Each row was made from one walk, in order. Every step used is in the known rows, and no mark comes twice. Write each row's walk.
Known rows
lepi lamir zonob: 27, -35, 3, 19, 25, 17, -30, 29, 30, 7, 6, 40, 41, -7, -36, -49, -14, -13, -26, -20, -3, -23, -13
belu laku taposot lamir zonob medaba: 54, -53, 2, 29, -8, 98, -19, 29, 82, 3, 31, 46, -38, -25, -9, -42, -9, -7, -39, -9, 27, -3, -37
zonob lamir taposot: 13, -63, -26, -8, 38, 19, -42, 24, 34, 4, 28, -7, 17, -19, 12, -30, -22, -74, -70, -18, 63, -20, 20
zonob lamir lepi: -21, -27, -5, -36, 23, 19, -41, 36, 56, 24, 55, 5, 26, -11, -17, -51, -15, -77, -16, -27, 44, -23, 19
lepi lamir: 3, -33, 7, 21, 35, 1, 15, 16, 7, 23, 18, 16, 48, 39, -20, -27, -26, -31, -33, -5, 23, -14, -3
taposot pude belu lamir: 48, -21, -35, 25, 27, 54, 33, -13, 73, 19, -2, 17, -33, 11, 30, -26, 27, -82, 3, -26, 18, -5, 8
lamir zonob: 32, -28, -1, 18, 5, 21, -53, 9, 29, 0, 8, 23, 9, -21, -29, -52, 1, -7, -16, -11, -3, -22, -14
taposot laku: 26, -26, -19, 12, 6, 13, 1, -12, 30, 10, 15, -7, -10, 13, -23, -36, -27, -33, -68, -9, 35, 15, -25
zonob lamir: -22, -39, -17, 0, 29, -4, -19, 11, 37, 5, 39, 4, 19, 11, -2, -18, -32, -49, -44, -5, 40, -19, 14
taposot pude: 51, -20, -25, 28, 5, 28, -15, 4, 33, -2, 29, 3, -18, 18, -14, -24, 0, -19, 4, 10, 39, -3, 3
medaba zonob lamir: -45, -28, 2, 10, 44, 0, -28, -9, 40, 1, -7, 12, 33, -17, -8, -5, -28, -35, -35, -11, 27, -10, 13
belu lamir: 2, -18, 12, 30, 44, 44, 5, -15, 43, 13, 5, 3, -1, 16, 4, -31, 24, -44, -25, -22, 22, -13, 6
laku taposot pude belu lamir: 25, -60, -18, 42, 32, 63, 30, -11, 69, 30, 20, 31, -42, -1, 39, -15, 31, -80, -1, -23, 19, 9, -1
lamir zonob medaba: 42, 0, -4, 26, -4, 35, -51, 36, 56, -9, 10, 31, -4, -3, -35, -45, -18, -5, -14, 4, 26, -11, -11
lamir taposot laku belu pude: 68, -48, -34, 0, 30, 46, -4, -18, 42, 23, 55, 24, -19, -27, -11, -15, -4, -62, -67, -13, 68, -2, 7
taposot lamir zonob: 44, -35, -13, 4, 24, 68, -11, 17, 31, -6, 4, 42, -3, -35, -16, -50, 9, -9, -19, -29, 15, -36, -23
pude belu laku taposot lamir lepi: 22, -67, 4, -19, -5, 80, 20, 19, 61, 57, 45, 22, -23, -31, 19, -56, 10, -87, -14, -44, 18, -3, -27
lepi lamir zonob medaba: 36, -11, 0, 26, 15, 34, -25, 51, 57, 0, 12, 46, 25, 13, -40, -46, -34, -14, -23, -3, 27, -14, -11
laku taposot pude: 23, -68, -3, 48, 11, 42, -19, 6, 28, 12, 56, 19, -31, 3, -1, -8, 3, -18, -3, 13, 44, 17, -7
pude belu lamir taposot: 42, -44, -22, 11, 40, 47, 5, -3, 46, 27, -16, 1, -8, -19, 40, -43, 25, -104, -46, -42, 29, -14, 11
medaba zonob: -18, -7, 27, 36, 30, 4, -25, -22, 9, 8, -34, 5, 27, -11, -21, -17, -10, -9, -16, -4, 12, -2, -6
laku belu: 2, -29, 13, 26, 23, 0, 10, -15, -3, 37, 45, 15, 6, 4, -21, 13, -14, -43, -30, 10, 33, 5, 9

Write each row's walk
35, -54, -3, 11, 42, 21, -12, 30, 5, 21, 9, 6, 43, 3, -3, -37, -17, -60, -64, -18, 48, -13, 4 => lepi lamir taposot
52, -9, -16, 10, 12, 76, -13, 40, 59, -15, 10, 48, -11, -13, -24, -44, -11, -7, -16, -12, 44, -23, -18 => taposot lamir zonob medaba
56, -49, -29, 4, 14, 32, -19, 3, 29, 8, 9, -16, -10, -17, -7, -49, -20, -54, -94, -19, 58, 12, -20 => lamir taposot laku
80, -44, -37, 20, 14, 49, -38, 21, 30, -1, 23, -3, -19, -9, 0, -31, 7, -45, -23, 0, 62, -3, 8 => lamir taposot pude
18, -67, 23, -11, 6, 93, -3, 19, 54, 44, 59, 16, -16, -26, 2, -55, 15, -54, -22, -35, 31, -6, -24 => belu laku taposot lamir lepi
38, -9, -21, -10, 19, 66, 6, 19, 89, 38, 20, 18, -15, -10, 9, -60, 39, -106, 29, -43, 22, -11, 13 => taposot pude belu lamir lepi
45, -57, -12, 13, 26, 28, 7, -7, 16, 31, 37, 5, -12, -34, -14, -4, -21, -71, -96, -9, 67, 26, -6 => lamir taposot laku belu
34, -27, -14, 17, 24, 46, -10, -6, 66, 16, -19, 36, -9, -32, 8, -55, 26, -61, -7, -42, -21, -23, -10 => pude belu lamir zonob
31, -67, -26, 35, -3, 24, 13, 4, 36, 31, 36, 27, -36, 3, 26, -11, -1, -61, 4, 0, 22, 18, -12 => laku taposot pude belu
46, -67, -16, 40, 22, 74, -12, 0, 83, 16, 11, 54, -42, -45, 20, -39, 38, -58, 8, -32, -6, -3, -13 => laku taposot pude belu lamir zonob
55, -24, -49, 14, -8, 13, 15, 0, 40, 19, 15, 12, -25, 16, 12, -24, -5, -62, 10, -3, 18, 1, -2 => taposot pude belu
61, -60, -29, 0, 46, 45, 17, -6, 44, 28, 54, 38, 8, -13, -17, -13, -19, -71, -72, -20, 68, -5, 7 => lepi lamir taposot laku belu pude
-42, -16, 14, -24, 36, 20, -48, 20, 58, 21, 12, 12, 41, -38, -25, -41, -12, -64, -10, -31, 32, -19, 17 => medaba zonob lamir lepi
101, -63, -47, 11, -16, 37, 10, 8, 77, 33, 6, -5, -18, 4, 21, -43, -14, -90, -47, -17, 8, 5, -15 => lepi lamir taposot pude belu laku
-6, -60, 21, -12, 30, 80, 4, 32, 26, 38, 58, 32, 0, -30, -4, -47, 17, -53, -6, -34, 51, -16, -12 => laku taposot lamir lepi
2, -63, -13, 5, 52, 27, -5, -14, 42, 23, 10, 15, 1, -65, -11, 13, -30, -83, -102, -19, 69, 24, 4 => medaba zonob lamir taposot laku belu
43, -29, -24, 6, 20, 31, 12, -30, 43, 24, 62, 29, -19, -4, -23, -5, -11, -42, -44, -4, 50, -2, 2 => taposot laku belu pude
70, -50, -20, 33, 48, 79, -1, 3, 55, 15, 28, 14, -31, -32, 10, -4, 33, -77, -31, -14, 66, 3, 23 => laku belu lamir taposot pude
81, -34, -42, 18, -38, 26, 5, -15, 76, 26, 12, -11, -44, 18, 15, -35, -8, -61, -15, -2, -9, 9, -19 => taposot pude belu laku
56, -50, -41, 1, 32, 55, 20, -8, 63, 22, -14, -5, -28, -26, 26, -52, 6, -107, -89, -47, 42, 9, -14 => pude belu lamir taposot laku
21, -47, -3, 5, 24, 80, 5, 20, 82, 50, 37, 31, -28, -27, 21, -50, 43, -105, 22, -42, 27, 4, 5 => laku taposot pude belu lamir lepi
10, -6, -1, -18, 26, 47, 4, 11, 67, 47, 12, 12, 3, -10, 9, -64, 31, -108, 10, -51, 12, -17, 8 => pude belu lamir lepi
54, -43, -19, 48, 12, 90, -14, 29, 109, 7, 17, 61, -50, -23, 13, -34, 17, -52, 7, -14, 26, 7, -11 => laku taposot pude belu lamir zonob medaba
48, -28, -18, 10, -32, 1, 6, -23, 57, 37, 6, -17, -22, 21, 15, -38, -15, -64, -38, -8, -21, 4, -24 => pude belu laku
